What can hang from each mark:
N: C D J Q
V: C D J Q
Q: N
D: N V
C: N

Known rows, with every way that one mark hangs from another:
C(N(D J Q)): -0.83,-0.51,-0.38,-2.96,-1.71,-0.31,-2.18,+2.18,-0.83,-0.23,+0.32,-0.10,+0.69,-0.98,+0.02,+0.28,+0.08,+1.75,-1.47,+2.76,+2.47,-0.29,+0.73
V(D): -0.47,+0.33,-0.89,-0.95,-1.34,-0.17,+0.97,+1.37,+0.54,+0.83,-0.11,+0.85,-0.50,-0.26,+0.68,+0.23,-0.09,-0.65,-1.11,+0.62,+1.01,-0.51,+0.30
C(N(Q)): -0.84,-0.31,+0.12,-2.13,-1.59,-0.06,-1.39,+1.92,-0.73,+0.69,+0.15,+0.25,-0.08,-0.50,+1.44,+0.84,-0.08,+2.70,+0.04,+1.44,+1.82,-0.36,+0.23
Q(N(J)): +0.67,-1.38,-0.26,+0.21,-1.04,+0.06,-0.95,+1.64,-0.20,+1.05,-0.53,+0.34,-0.01,-0.40,-1.98,+0.29,+0.61,-0.17,-0.56,+1.13,+1.66,-0.54,+0.52
Q(N): +0.63,-0.38,-0.21,-1.11,-0.88,-0.13,-0.53,+1.56,-0.15,+1.41,-0.69,+0.16,-0.44,-0.04,+0.07,+0.56,+0.42,+0.12,-0.15,+0.42,+1.27,-0.61,+0.34
D(N(J) V(C)): +0.78,-1.30,-0.82,+0.85,-2.57,-0.33,-1.42,+1.41,-1.55,+2.29,+0.86,+1.66,+1.11,-0.98,-2.39,+0.66,+0.03,-0.82,-0.52,+1.03,+2.03,-1.37,-0.52
V(C Q(N)): -1.09,+0.37,-1.46,-1.01,-1.23,-0.38,+2.55,+1.78,-1.57,+1.60,-0.64,-0.28,+0.35,-0.11,+1.71,-0.13,+0.35,+1.60,-1.20,+0.31,+0.52,-1.06,+0.57
D(N(C) V): +1.81,+0.60,+0.33,-2.57,-2.36,-0.34,-2.31,+0.88,-0.22,+2.43,+0.67,+0.76,+0.42,-1.05,-0.66,+0.53,-0.08,-1.18,-0.02,+1.06,+2.27,-1.45,-0.97
D(V(J Q)): -1.05,-0.80,-1.24,-0.12,-2.13,-0.31,+1.05,+1.22,-1.04,+1.26,+0.89,+0.69,-0.83,-0.66,+1.50,-0.08,-0.06,-0.33,-0.87,+0.89,+0.99,-1.21,-0.64
V(D J Q): -2.25,+0.19,-2.68,-0.27,-1.76,-0.57,+3.26,+1.25,-0.41,+1.04,+0.13,+0.92,-0.76,-0.57,+2.60,-0.52,+0.01,+0.31,-2.22,+0.96,+0.25,-0.94,+0.41
D(N V(C Q)): -0.18,-0.12,-1.62,-0.55,-2.64,-0.37,+0.40,+1.41,-1.63,+2.74,+0.74,+0.04,+0.71,-0.89,+1.05,+0.21,-0.21,+0.20,-0.65,+0.52,+1.35,-1.79,-0.57
Q(N(C J)): +0.75,-0.09,+0.32,-1.69,-1.12,-0.40,-0.65,+1.21,-0.22,+0.92,-0.52,+0.36,+0.55,-0.74,-1.94,-0.04,+0.65,-0.16,-1.09,+1.35,+2.05,-0.58,+0.24
N(C D(V) Q): +0.68,+1.64,+0.81,-6.47,-2.32,-0.57,-2.13,+1.35,-0.15,+0.06,+0.75,+0.31,+0.62,-1.68,+1.69,+0.59,+0.05,-1.32,-1.67,+2.24,+2.66,-0.97,-0.31
C(N(D(V) J Q)): -0.24,-1.13,+0.32,-2.78,-2.25,-0.11,-3.33,+2.16,-0.79,+0.15,+1.14,+0.22,+0.44,-1.05,-0.82,+0.66,+0.01,+1.25,-1.19,+2.69,+2.89,-0.98,+0.00
D(N(C J)): +1.32,+0.15,-0.25,-1.30,-2.12,-0.46,-1.80,+0.99,-0.26,+1.74,+0.00,+0.54,+1.05,-1.55,-1.79,-0.11,+0.13,-0.84,-0.66,+1.68,+2.41,-0.75,-0.10
Q(N(C D(V(J)))): +0.46,+0.60,-0.01,-4.20,-1.69,-0.53,-0.71,+1.37,-1.05,+1.31,+0.30,+1.81,+0.05,-0.73,+0.34,+0.41,+0.46,-0.34,-1.91,+1.68,+2.09,-1.53,-0.15
V(C): -0.78,+0.35,-0.46,-0.77,-1.42,-0.45,+1.03,+1.60,-1.48,+0.78,-0.12,+1.13,+0.37,-0.38,+0.72,+0.38,-0.04,-0.20,-0.76,+0.17,+0.96,-0.32,+0.21
V(Q): -0.97,+0.22,-0.94,-1.07,-1.58,-0.22,+0.82,+1.31,-0.23,+0.80,-0.07,-1.27,-0.49,-0.62,+1.84,-0.42,-0.07,-0.26,-0.34,+0.72,+0.91,-0.60,+0.15
N(C D Q): +0.29,+2.26,+0.05,-6.57,-1.87,-0.67,-0.99,+1.54,-0.17,-0.41,-0.09,+0.15,+0.81,-1.70,+2.34,+0.18,+0.02,-0.94,-1.92,+2.15,+2.25,-0.27,+0.37
Q(N(D)): +0.44,+0.02,-0.61,-3.26,-0.96,-0.23,-0.64,+1.90,-0.21,+0.98,-0.65,-0.15,-0.12,-0.27,+0.47,+0.28,+0.38,-0.11,-0.83,+1.05,+1.48,-0.70,+0.77
D(N V(C J Q)): -1.47,-0.67,-2.65,+0.16,-2.80,-0.53,+1.37,+1.39,-2.38,+2.91,+0.86,+1.70,+0.65,-0.80,+1.77,+0.13,-0.04,+0.69,-1.19,+0.70,+1.13,-1.86,-0.57
C(N(D J)): -0.71,-0.91,-0.16,-1.24,-1.26,-0.10,-2.27,+2.09,-0.96,+0.21,+0.37,-0.12,+0.30,-0.48,-1.50,-0.28,-0.03,+1.32,-1.10,+1.99,+2.13,-0.53,+0.53
V(D J): -1.50,-0.32,-1.84,-0.20,-1.55,-0.44,+1.89,+1.35,-0.41,+0.84,+0.06,+2.39,-0.73,-0.37,+1.09,+0.17,-0.03,-0.46,-1.77,+0.80,+0.74,-0.65,+0.41

Rows:
-1.83,+0.99,-2.07,-2.30,-1.46,-0.76,+3.53,+1.17,-0.33,+1.54,-0.49,+1.06,-0.29,-0.34,+2.45,-0.58,+0.61,+1.32,-3.03,+1.18,+0.65,-1.45,+0.55
V(D J Q(N(C)))
-2.55,-0.21,-1.23,-0.55,-1.84,-0.49,+0.93,+2.22,-1.34,+0.49,+0.37,+1.91,+1.13,-0.35,+0.05,+0.66,-0.02,+3.38,-2.44,+1.84,+1.72,-0.69,+0.78
V(C(N(J Q)) D)
-0.09,+0.04,-0.71,-3.45,-1.84,-0.51,-1.46,+1.90,-0.22,-0.55,+0.10,+0.15,+0.78,-1.56,+0.08,+0.12,+0.15,-1.02,-1.80,+2.62,+2.41,-0.06,+0.77
N(D J Q)
-0.20,+0.34,-1.38,-3.26,-1.13,-0.36,+0.41,+1.88,-0.28,+0.99,-0.60,-1.57,-0.25,-0.51,+1.87,-0.52,+0.46,+0.44,-1.43,+1.21,+1.10,-1.02,+0.81
V(Q(N(D)))
-1.42,+0.77,-1.90,-3.09,-1.31,-0.54,+2.07,+2.17,-1.54,+1.12,-0.58,-0.66,+0.66,-0.32,+2.31,-0.35,+0.46,+1.18,-2.14,+0.82,+0.87,-1.15,+0.89
V(C Q(N(D)))
+0.28,+0.67,+0.31,-3.14,-1.95,-0.49,-0.79,+1.37,-0.07,-0.28,+0.06,+0.64,+0.83,-1.78,-0.11,+0.16,+0.22,-0.84,-1.42,+2.25,+2.50,+0.09,+0.18
N(C J Q)
-3.16,+0.58,-3.14,-0.12,-1.83,-0.77,+4.96,+1.53,-1.65,+1.05,+0.12,+1.83,+0.11,-0.32,+3.03,-0.40,-0.04,+1.06,-2.98,+0.62,+0.11,-1.02,+0.53
V(C D J Q)
+0.52,+0.45,+0.06,-3.72,-1.21,-0.57,-1.02,+1.61,-0.22,+0.55,-0.45,+0.08,+0.79,-1.04,-1.25,-0.31,+0.70,-0.63,-2.11,+2.05,+2.36,-0.71,+0.71
Q(N(C D J))
-2.19,+0.25,-1.96,-2.09,-2.29,-0.63,+1.98,+1.72,-2.44,+0.90,+0.94,+1.22,+0.40,-0.94,+2.20,-0.26,-0.08,-0.08,-2.50,+1.23,+0.96,-1.41,-0.08
N(D(V(C J Q)))
+1.23,+1.20,-0.60,-4.50,-2.32,-0.39,-1.57,+1.09,-0.14,+1.57,-0.12,+0.48,+1.02,-1.72,+1.85,+0.65,+0.01,+0.00,-0.68,+1.70,+2.33,-0.72,-0.13
D(N(C Q))
-0.47,+1.27,-2.17,-3.58,-2.55,-0.72,+0.81,+1.05,-0.23,+1.87,+0.04,+2.72,+0.78,-1.48,+2.37,+0.56,+0.02,+0.44,-2.39,+2.00,+1.76,-1.21,+0.29
V(D(N(C Q)) J)
-1.27,+0.25,-0.68,-0.71,-2.13,-0.55,+1.39,+1.50,-1.56,+1.24,+0.73,+0.08,+0.17,-0.48,+1.20,+0.09,-0.07,-0.12,-0.89,+0.50,+0.92,-1.29,-0.49
D(V(C Q))
-1.39,-0.58,+0.38,-0.13,-1.74,-0.20,-0.35,+1.91,-1.99,+1.60,+0.94,+1.37,+0.28,+0.23,-0.36,+0.89,-0.20,+2.48,-0.12,+0.38,+1.55,-1.39,-0.52
D(V(C(N)))
+0.81,+0.60,-0.57,-2.52,-2.60,-0.44,-1.09,+0.89,-0.26,+2.53,+0.70,-0.63,+0.45,-1.18,+0.95,-0.20,-0.11,-0.58,-0.58,+1.18,+2.00,-1.83,-0.89
D(N(C) V(Q))
-0.32,-1.10,-1.58,+0.84,-2.84,-0.36,-0.33,+1.47,-1.55,+2.38,+0.93,+0.23,+1.10,-1.06,-1.13,-0.06,+0.02,-0.24,-1.09,+1.23,+1.70,-1.64,-0.43
D(N(J) V(C Q))
+1.77,+0.79,+0.18,-4.28,-2.70,-0.48,-2.67,+1.07,-0.15,+1.97,+0.69,+0.93,+0.79,-1.51,+0.91,+1.06,-0.03,-0.53,-0.48,+1.70,+2.67,-1.39,-0.86
D(N(C Q) V)
-0.56,+0.16,-2.88,-0.93,-2.09,-0.34,+1.12,+1.39,+0.44,+2.40,-0.08,-0.56,+0.02,-0.80,+1.70,-0.34,-0.14,+0.22,-1.30,+0.97,+0.84,-1.42,+0.30
V(D(N) Q)
+0.30,+1.40,+0.03,-5.31,-1.94,-0.52,-1.35,+1.40,-0.23,-0.70,+0.05,+0.23,+1.18,-1.93,+0.21,-0.06,+0.23,-1.19,-2.32,+2.81,+2.66,-0.21,+0.55
N(C D J Q)
-0.06,-0.57,+0.54,-2.41,-1.67,-0.21,-2.43,+1.96,-0.71,+1.00,+1.03,-0.10,-0.30,-0.19,-0.17,+0.48,-0.21,+1.16,-0.42,+1.37,+2.05,-1.20,-0.23
C(N(D(V)))
-1.54,-0.46,-0.46,-1.03,-1.52,-0.30,-0.22,+2.23,-2.08,+0.40,+0.36,+0.77,+1.27,-0.55,-1.07,-0.07,-0.03,+2.12,-1.78,+1.70,+1.80,-0.64,+0.69
V(C(N(D J)))
-0.37,-0.45,-0.58,-2.25,-1.98,-0.34,-0.77,+1.50,-1.07,+0.68,+0.89,+1.81,-0.38,-0.77,+0.65,+0.29,+0.01,-1.43,-1.29,+1.36,+1.77,-1.00,-0.23
N(D(V(J)))
+1.31,+0.40,-0.67,-3.07,-2.53,-0.41,-2.00,+1.06,-0.24,+1.19,+0.03,+0.65,+1.36,-1.90,-0.39,+0.32,+0.16,-0.40,-1.03,+2.41,+2.78,-0.58,+0.02
D(N(C J Q))
-1.11,+0.52,-1.16,-1.58,-1.44,-0.67,+1.94,+1.33,+0.44,+1.11,-0.46,-0.35,+0.21,-0.53,-0.19,-0.81,+0.54,+0.66,-2.76,+1.66,+1.39,-1.24,+0.71
V(D Q(N(C J)))
-2.70,+0.69,-1.34,-2.33,-1.55,-0.44,+1.45,+2.21,-2.17,+0.85,+0.19,-0.76,+0.66,-0.43,+2.27,-0.60,-0.18,+3.16,-1.77,+1.11,+1.06,-1.11,+0.65
V(C(N(D)) Q)
-0.26,-0.10,+0.49,-4.16,-2.03,-0.14,-2.61,+2.12,-0.72,+0.56,+0.92,+0.09,+0.09,-0.72,+1.31,+0.97,-0.07,+1.74,-0.69,+2.10,+2.38,-1.21,-0.15
C(N(D(V) Q))
-1.73,+0.87,-0.71,-4.09,-1.68,-0.44,-0.09,+2.38,-2.16,+0.30,+0.15,+0.70,+1.16,-0.73,+2.37,+0.68,-0.15,+2.83,-1.65,+1.81,+1.79,-0.63,+0.73
V(C(N(D Q)))
-0.44,+0.76,-2.07,-1.95,-2.12,-0.68,+1.08,+0.86,-0.39,+2.37,+0.06,+2.55,+0.33,-0.97,+1.18,+0.08,+0.07,-0.08,-2.04,+1.21,+1.45,-1.24,+0.06
V(D(N(C)) J)
-0.11,-0.06,-0.68,-3.85,-2.33,-0.47,-1.26,+1.56,-1.07,+0.23,+0.86,+1.88,-0.01,-1.26,+1.93,+0.87,+0.11,-0.85,-1.64,+2.18,+2.14,-0.87,-0.14
N(D(V(J)) Q)
+0.35,-0.72,-0.64,-1.94,-1.09,-0.25,-1.33,+1.85,-0.31,+0.60,-0.48,-0.04,+0.27,-0.59,-1.41,+0.00,+0.54,-0.53,-1.24,+1.80,+1.94,-0.61,+0.94
Q(N(D J))
-1.19,-1.18,+0.39,-0.39,-2.32,-0.21,-1.46,+2.16,-2.06,+0.67,+1.10,+1.62,+1.00,-0.76,-1.12,+1.06,+0.00,+2.42,-1.04,+1.85,+2.27,-0.90,-0.29
D(V(C(N(J Q))))
-0.85,+0.04,-0.59,-2.11,-1.83,-0.61,+1.25,+1.09,-1.02,+1.83,+0.33,+0.79,-0.37,-0.57,+1.48,-0.04,+0.48,+0.55,-1.52,+1.14,+1.39,-1.67,-0.48
D(V(J Q(N(C))))
+0.68,-0.41,-0.62,-0.56,-2.43,-0.30,-1.01,+1.43,-1.46,+2.67,+0.72,+1.55,+0.73,-0.75,-0.43,+0.90,-0.12,-0.48,-0.12,+0.43,+1.65,-1.43,-0.65
D(N V(C))
+0.02,-0.25,+0.21,-1.46,-1.82,-0.39,-0.46,+1.23,-0.20,+1.35,+0.38,-0.61,+0.28,-0.82,-1.14,-0.38,+0.64,-0.07,-1.35,+1.58,+2.08,-1.51,-0.33
D(V(Q(N(C J))))
+0.61,+1.55,+0.01,-4.99,-1.00,-0.53,-0.67,+1.42,-0.20,+0.77,-0.63,+0.05,+0.38,-0.64,+0.67,+0.06,+0.55,-0.19,-1.57,+1.28,+1.83,-0.80,+0.54
Q(N(C D))
-2.73,-0.23,-1.26,-0.99,-1.67,-0.47,+0.82,+2.27,-2.25,+0.53,+0.35,-0.73,+1.11,-0.66,+0.37,-0.90,+0.03,+2.60,-2.38,+1.88,+1.47,-0.96,+0.70
V(C(N(D J)) Q)
-0.89,-1.09,+0.17,-0.80,-1.66,+0.01,-1.87,+1.88,-0.77,+0.31,+0.25,+0.31,+0.40,-0.87,-0.58,+0.60,+0.09,+2.22,-0.42,+2.12,+2.24,-0.13,+0.30
C(N(J Q))
-2.54,+0.14,-2.23,-0.14,-1.83,-0.70,+3.63,+1.47,-2.42,+0.99,+0.09,+1.24,+0.16,-0.49,+2.76,-0.37,+0.05,+0.82,-1.75,+0.55,+0.42,-0.73,+0.26
V(C J Q)
-2.21,-1.09,-0.34,+0.64,-1.95,-0.25,+0.63,+1.80,-2.91,+1.70,+1.10,+2.92,+0.07,+0.06,+0.35,+0.85,-0.07,+2.68,-0.75,+0.52,+1.24,-1.38,-0.51
D(V(C(N) J))
-1.70,+0.41,-0.40,-2.37,-1.28,-0.38,+0.12,+2.23,-2.17,+0.83,+0.20,+0.69,+0.72,-0.29,+1.12,+0.17,-0.15,+2.60,-1.29,+0.94,+1.53,-0.72,+0.50
V(C(N(D)))
+0.56,-0.89,-1.00,-0.77,-3.01,-0.41,-1.84,+1.63,-1.40,+1.85,+0.90,+1.81,+1.50,-1.44,-1.06,+1.16,+0.13,-0.27,-1.00,+1.78,+2.50,-1.31,-0.26
D(N(J Q) V(C))
